Each row comes from the steps of one walk. Every step used is in the known rows, and no mark comes twice. Write the walk behind each row, first mark first.
Known rows:
berev, duvet, rabar: [-4.61  0.24 -1.60  4.01  0.78  3.28  3.82  3.95 -0.15  0.84  2.46  0.75
  3.88 -8.24 -1.82  1.27 -1.31  0.59 -3.76  4.73  0.33 -1.45]
lotep, berev: [-1.09  0.55 -3.61  2.24  0.72  0.17  5.89 -0.71  0.06  1.81  3.77  1.65
  6.76 -7.33 -2.70  0.52 -4.92 -0.20 -1.58  5.70  2.05 -2.31]
votok, lotep, berev, duvet, rabar: [-1.11  0.23 -1.30  3.88  1.12  0.64  7.23  3.32  1.01  0.75  0.13  4.04
  2.20 -6.42  0.71 -1.48 -1.69 -0.71 -3.30  2.26 -1.76  0.05]
fepugu, rabar, lotep, berev: [ 1.22 -0.72 -2.07 -0.13  1.26  1.57  4.91  2.46  1.31  0.76  0.60  3.15
  6.42 -4.35  0.16  1.28 -6.00 -0.53 -0.13  3.96  0.97 -2.27]
berev, fepugu, rabar, lotep: [ 0.89  1.51 -2.81  0.24 -0.74  4.68  2.63  2.63  1.92 -1.12 -1.64  1.76
  4.24 -5.08  1.34  2.42 -4.59 -0.62  0.07  5.00  0.52 -0.99]
fepugu, rabar: [-0.74  1.02 -2.79  3.23  1.88  2.80  2.56 -0.13 -0.11  0.30  3.22  0.56
  7.17 -6.80 -0.91  1.99 -6.36  0.42  0.80  5.77  2.13 -2.82]
duvet, rabar, lotep, votok: [-3.95  0.67  0.31  1.25  1.67  2.53  4.25  4.38  0.06  2.82 -0.39  0.06
  3.70 -5.82  0.29 -0.12 -3.11 -0.06 -0.93  5.96 -0.46 -0.86]
votok, duvet, rabar, lotep, berev, fepugu: [ 0.81  0.88 -0.76  0.02 -2.63  3.62  6.42  6.43  4.70 -0.29 -0.73  3.41
  1.62 -3.46  0.58 -0.71 -1.49 -1.17 -3.48  1.74 -2.38 -0.95]
votok, duvet, rabar, lotep, berev: [ 0.11 -0.25 -0.33  0.32 -1.53  1.77  5.46  6.26  4.02  2.00  1.64  3.16
  3.46 -3.78  0.05 -0.83 -2.72 -0.10 -3.06  2.78 -1.65 -2.16]
duvet, votok, fepugu: [-3.96  3.72 -3.85  3.74 -2.87 -0.30  3.94 -0.29 -0.19  4.65  4.89 -3.61
  3.86 -5.33  0.40 -1.75 -3.17  0.91 -0.67  7.11  0.32 -0.70]
rabar, lotep: [-1.92  1.14 -3.19  0.10 -2.37  1.43  2.98  2.53  0.54  2.92  1.49  1.05
  6.06 -7.23 -0.26  1.94 -3.36 -0.08 -1.69  8.17  1.53 -1.62]
berev, fepugu: [-1.87  2.38 -4.01  2.76 -1.78  3.48  3.98 -0.67  0.26 -0.46  1.46  0.19
  4.81 -8.32 -1.30  1.50 -3.43 -0.19 -1.42  6.92  1.75 -1.20]
votok, fepugu: [-2.29  4.03 -4.12  3.34 -2.60  0.45  3.06 -0.78  0.37  3.27  4.56 -0.65
  4.56 -6.07 -0.31  0.83 -2.89  1.19 -1.60  7.06  0.19 -2.51]
fepugu, votok: [-1.54  0.93 -2.46  2.89 -1.38  0.27  2.17 -1.52 -0.27  3.02  4.64 -1.18
  5.13 -7.26 -1.28 -0.05 -6.35 -1.49  1.32  5.62  3.36 -1.49]
rabar, lotep, berev, duvet: [-0.83 -1.85 -3.17  0.07 -0.42  1.22  4.86  3.67  0.29  1.67  0.59  3.14
  3.12 -7.90 -1.41  1.72 -2.22 -0.75 -4.76  4.25  0.92 -1.01]
duvet, votok: [-4.26  1.16 -3.29  3.06 -1.01  0.27  4.53  0.16 -0.69  3.46  4.39 -2.75
  6.58 -8.08 -1.14 -1.31 -4.59  0.42  0.15  7.61  2.30 -0.49]
fepugu, rabar, lotep, votok, duvet: [ 1.62 -0.02 -1.06  0.13  2.64  3.66  1.15  3.24  1.99  1.75  0.15  0.08
  1.82 -5.45  1.93  1.09 -4.88 -0.48  0.36  3.09 -1.25 -2.00]
berev, lotep: [-1.14  2.02 -4.94  1.20 -0.68  0.94  3.28 -2.14 -1.88  3.64  3.35  1.34
  6.11 -7.40  0.15  2.18 -2.82  0.69 -1.94  6.28  1.56 -1.73]
berev, fepugu, votok: [-0.90  1.82 -2.74  2.85 -2.34  2.37  2.94 -1.93  0.24  0.78  2.07 -1.03
  3.09 -7.44 -1.10 -0.18 -5.76 -2.20  1.26  5.12  2.70 -0.48]
votok, duvet: [-0.23  1.79 -3.68  2.25 -1.81  1.80  2.28  0.99  1.99  2.09  4.84 -0.25
  4.75 -8.54 -1.17  1.12 -3.41  0.53 -1.85  5.88  0.55 -3.06]

Write each row's walk:
[ 0.38  0.78 -1.44  0.39  2.78  4.61  3.06  1.79  0.45 -0.88 -2.97  0.06
  2.38 -5.67  1.62  1.22 -5.20 -1.44  0.84  4.46  0.11  0.03]  berev, fepugu, rabar, lotep, votok
[-0.50  1.40 -3.71  1.83 -0.10  1.92  6.59 -1.11  0.70 -0.59  1.73  1.77
  4.62 -7.08 -1.82  0.46 -4.13 -0.97 -1.69  4.94  1.64 -0.88]  lotep, berev, fepugu
[-1.45  1.30 -3.99  0.90  2.65  1.20  3.42 -3.17 -3.09  3.86  1.94 -0.13
  4.10 -8.07  0.35  1.36 -3.57  0.36 -1.31  5.59  1.24 -0.87]  berev, lotep, votok
[-0.12 -0.20  0.35  0.53 -1.89  1.85  6.11  3.86  2.61  0.39 -1.07  2.52
  2.10 -2.23  0.46 -2.17 -4.79 -2.85 -0.25  1.98  0.49  0.75]  duvet, rabar, lotep, berev, fepugu, votok
[-1.27  1.19 -2.69  1.92 -1.32  2.17  2.02  4.56  0.63  3.02  0.54 -1.82
  0.47 -4.02  2.32 -0.30 -2.44 -0.11 -1.83  3.41 -1.52  0.20]  berev, duvet, votok, fepugu, rabar, lotep
[-3.46  0.88 -0.74  1.19 -1.71  2.49  4.26  5.44  1.85  2.35  0.81  1.58
  5.71 -5.17  0.02  0.27 -2.63  0.43 -1.57  6.53  0.05 -1.64]  duvet, rabar, lotep
[ 1.98  1.98 -2.61  0.74 -0.27  0.74  4.50  2.33  1.74  1.83  1.22  2.68
  4.04 -1.71  1.51  0.51 -4.70 -0.01 -1.06  3.12 -0.99 -1.98]  votok, fepugu, rabar, lotep, berev
[-0.55 -0.13 -2.93 -0.21 -1.00  0.34  5.79  2.42  0.92  2.36  1.48  2.68
  5.87 -5.98 -0.93  0.87 -4.23 -0.53 -2.06  6.32  1.26 -1.58]  rabar, lotep, berev
[ 0.17  0.50 -3.45 -0.69 -2.01  2.13  6.59  1.86  1.44  0.11 -0.94  3.07
  4.03 -5.62 -0.42  0.82 -3.31 -1.49 -2.30  5.36  0.92 -0.14]  rabar, lotep, berev, fepugu
[ 2.59  1.03 -1.65 -0.16  1.53  5.27  1.66  3.03  2.69 -0.64 -2.39  0.22
 -0.01 -5.51  2.08  0.98 -4.30 -1.20 -0.20  2.12 -1.87 -0.70]  berev, fepugu, rabar, lotep, votok, duvet
[ 0.50  2.98 -2.86  1.10 -1.49  1.87  1.80  2.48  1.53  2.36  1.39  0.73
  3.96 -2.94  2.29  1.74 -4.19  0.49 -0.28  5.76 -0.94 -2.44]  votok, fepugu, rabar, lotep
[ 1.43  0.43 -2.69  0.80  0.16  1.99  3.49  3.45  1.17  1.12  0.09  3.02
  0.88 -3.55  1.39  1.61 -2.80 -0.37 -3.53  1.65 -1.58 -1.43]  votok, fepugu, rabar, lotep, berev, duvet
[-3.75  2.64  0.00  2.23 -0.36  1.61  3.75  4.13  0.85  4.03  0.02 -0.45
  1.16 -3.00  1.79 -0.90 -1.72  0.24 -1.40  5.38 -2.25 -0.82]  duvet, rabar, lotep, votok, fepugu
[-1.97  2.41 -3.30  3.49 -1.74 -1.33  5.32 -0.07  0.07  3.88  2.36 -1.08
  4.76 -7.02  2.39 -2.75 -4.29 -0.33  0.99  7.52  0.41  1.01]  duvet, votok, lotep
[ 1.77  0.04 -2.19 -0.39 -2.85  1.23  4.85  0.70  1.73  0.97 -0.51  1.66
  2.29 -4.71  0.10 -0.71 -5.73 -3.21 -0.01  3.08  1.81  0.52]  rabar, lotep, berev, fepugu, votok
[ 1.28  0.18  0.02  2.66 -1.45  2.51  4.92  1.91  3.85 -0.38  1.87  1.36
  0.46 -3.65 -0.46 -2.78 -4.39 -2.47 -0.62 -0.46 -0.86 -0.72]  lotep, berev, fepugu, votok, duvet, rabar
[-2.65  1.14 -3.25  3.11 -0.94 -0.55  5.75  0.82 -0.50  3.75  3.51 -1.55
  0.74 -6.10 -0.93 -2.12 -1.43 -0.08 -3.40  2.98 -0.43 -0.30]  lotep, berev, duvet, votok, fepugu
[ 0.72  1.97 -2.93  3.63 -2.15 -1.21  3.20 -1.66  0.51  3.17  3.06  0.43
  3.71 -6.58  1.80 -2.14 -6.05 -2.01  2.17  5.53  1.27 -0.27]  fepugu, votok, lotep
[-2.18 -1.66 -2.92  0.11 -0.85  0.35  5.64  4.34  0.08  3.41  0.60  0.10
  2.93 -7.13 -0.71 -0.81 -2.37 -0.93 -3.49  3.90  0.82  0.88]  rabar, lotep, berev, duvet, votok
[-3.51  1.65 -0.38  2.27  0.36  2.54  3.12  5.49  0.20  3.03 -1.10 -0.36
 -1.56 -5.13  1.35 -0.03  0.44 -0.03 -3.93  3.80 -2.99 -0.36]  berev, duvet, rabar, lotep, votok, fepugu
[-0.97  1.48 -1.32  1.36  2.31  2.98  3.49  1.45  0.17  3.07  1.94  0.59
  1.48 -5.56  1.49 -0.19 -2.02  0.69 -1.70  2.21 -2.09 -1.31]  berev, lotep, votok, duvet, rabar
[-0.81  1.20 -2.98  3.07 -0.77 -2.33  7.73 -0.67  0.28  3.83  2.10  0.57
  4.85 -6.13  1.45 -3.73 -4.76 -1.10  0.43  5.26  0.27  1.00]  duvet, votok, lotep, berev
[-0.67  0.68 -2.57  3.72  1.68  0.91  4.81  1.15 -0.07  1.79  2.64 -0.85
  1.17 -4.27  0.25 -1.66 -3.81  0.00 -1.88  0.71 -0.80 -0.52]  lotep, berev, duvet, votok, fepugu, rabar
[-1.68  0.60 -3.14  0.62 -2.72 -0.28  5.25  3.98  0.37  4.43  1.20 -0.30
  0.18 -4.61  0.69 -1.57 -0.87 -0.78 -4.07  3.65 -1.27  0.77]  rabar, lotep, berev, duvet, votok, fepugu
[ 3.42  1.91 -3.03  2.88  1.30  1.67  6.88 -0.85  1.83 -2.03 -1.43  4.12
  3.63 -4.62  2.33 -0.88 -5.66 -1.59  0.93  2.48 -0.94 -0.33]  votok, lotep, berev, fepugu, rabar
[-4.14 -1.01 -0.09  1.54  2.35  3.47  3.47  5.98 -0.35  1.97 -1.66  0.12
  0.95 -7.20 -0.23  0.50 -1.20 -0.76 -3.34  4.14 -0.74 -0.18]  berev, duvet, rabar, lotep, votok
[ 0.96  0.89 -2.26  2.40 -2.47  1.28  0.87 -0.50  2.01  2.71  5.35 -1.22
  2.75 -6.99 -0.34 -0.37 -5.36 -1.03  0.28  3.78  1.57 -2.36]  fepugu, votok, duvet
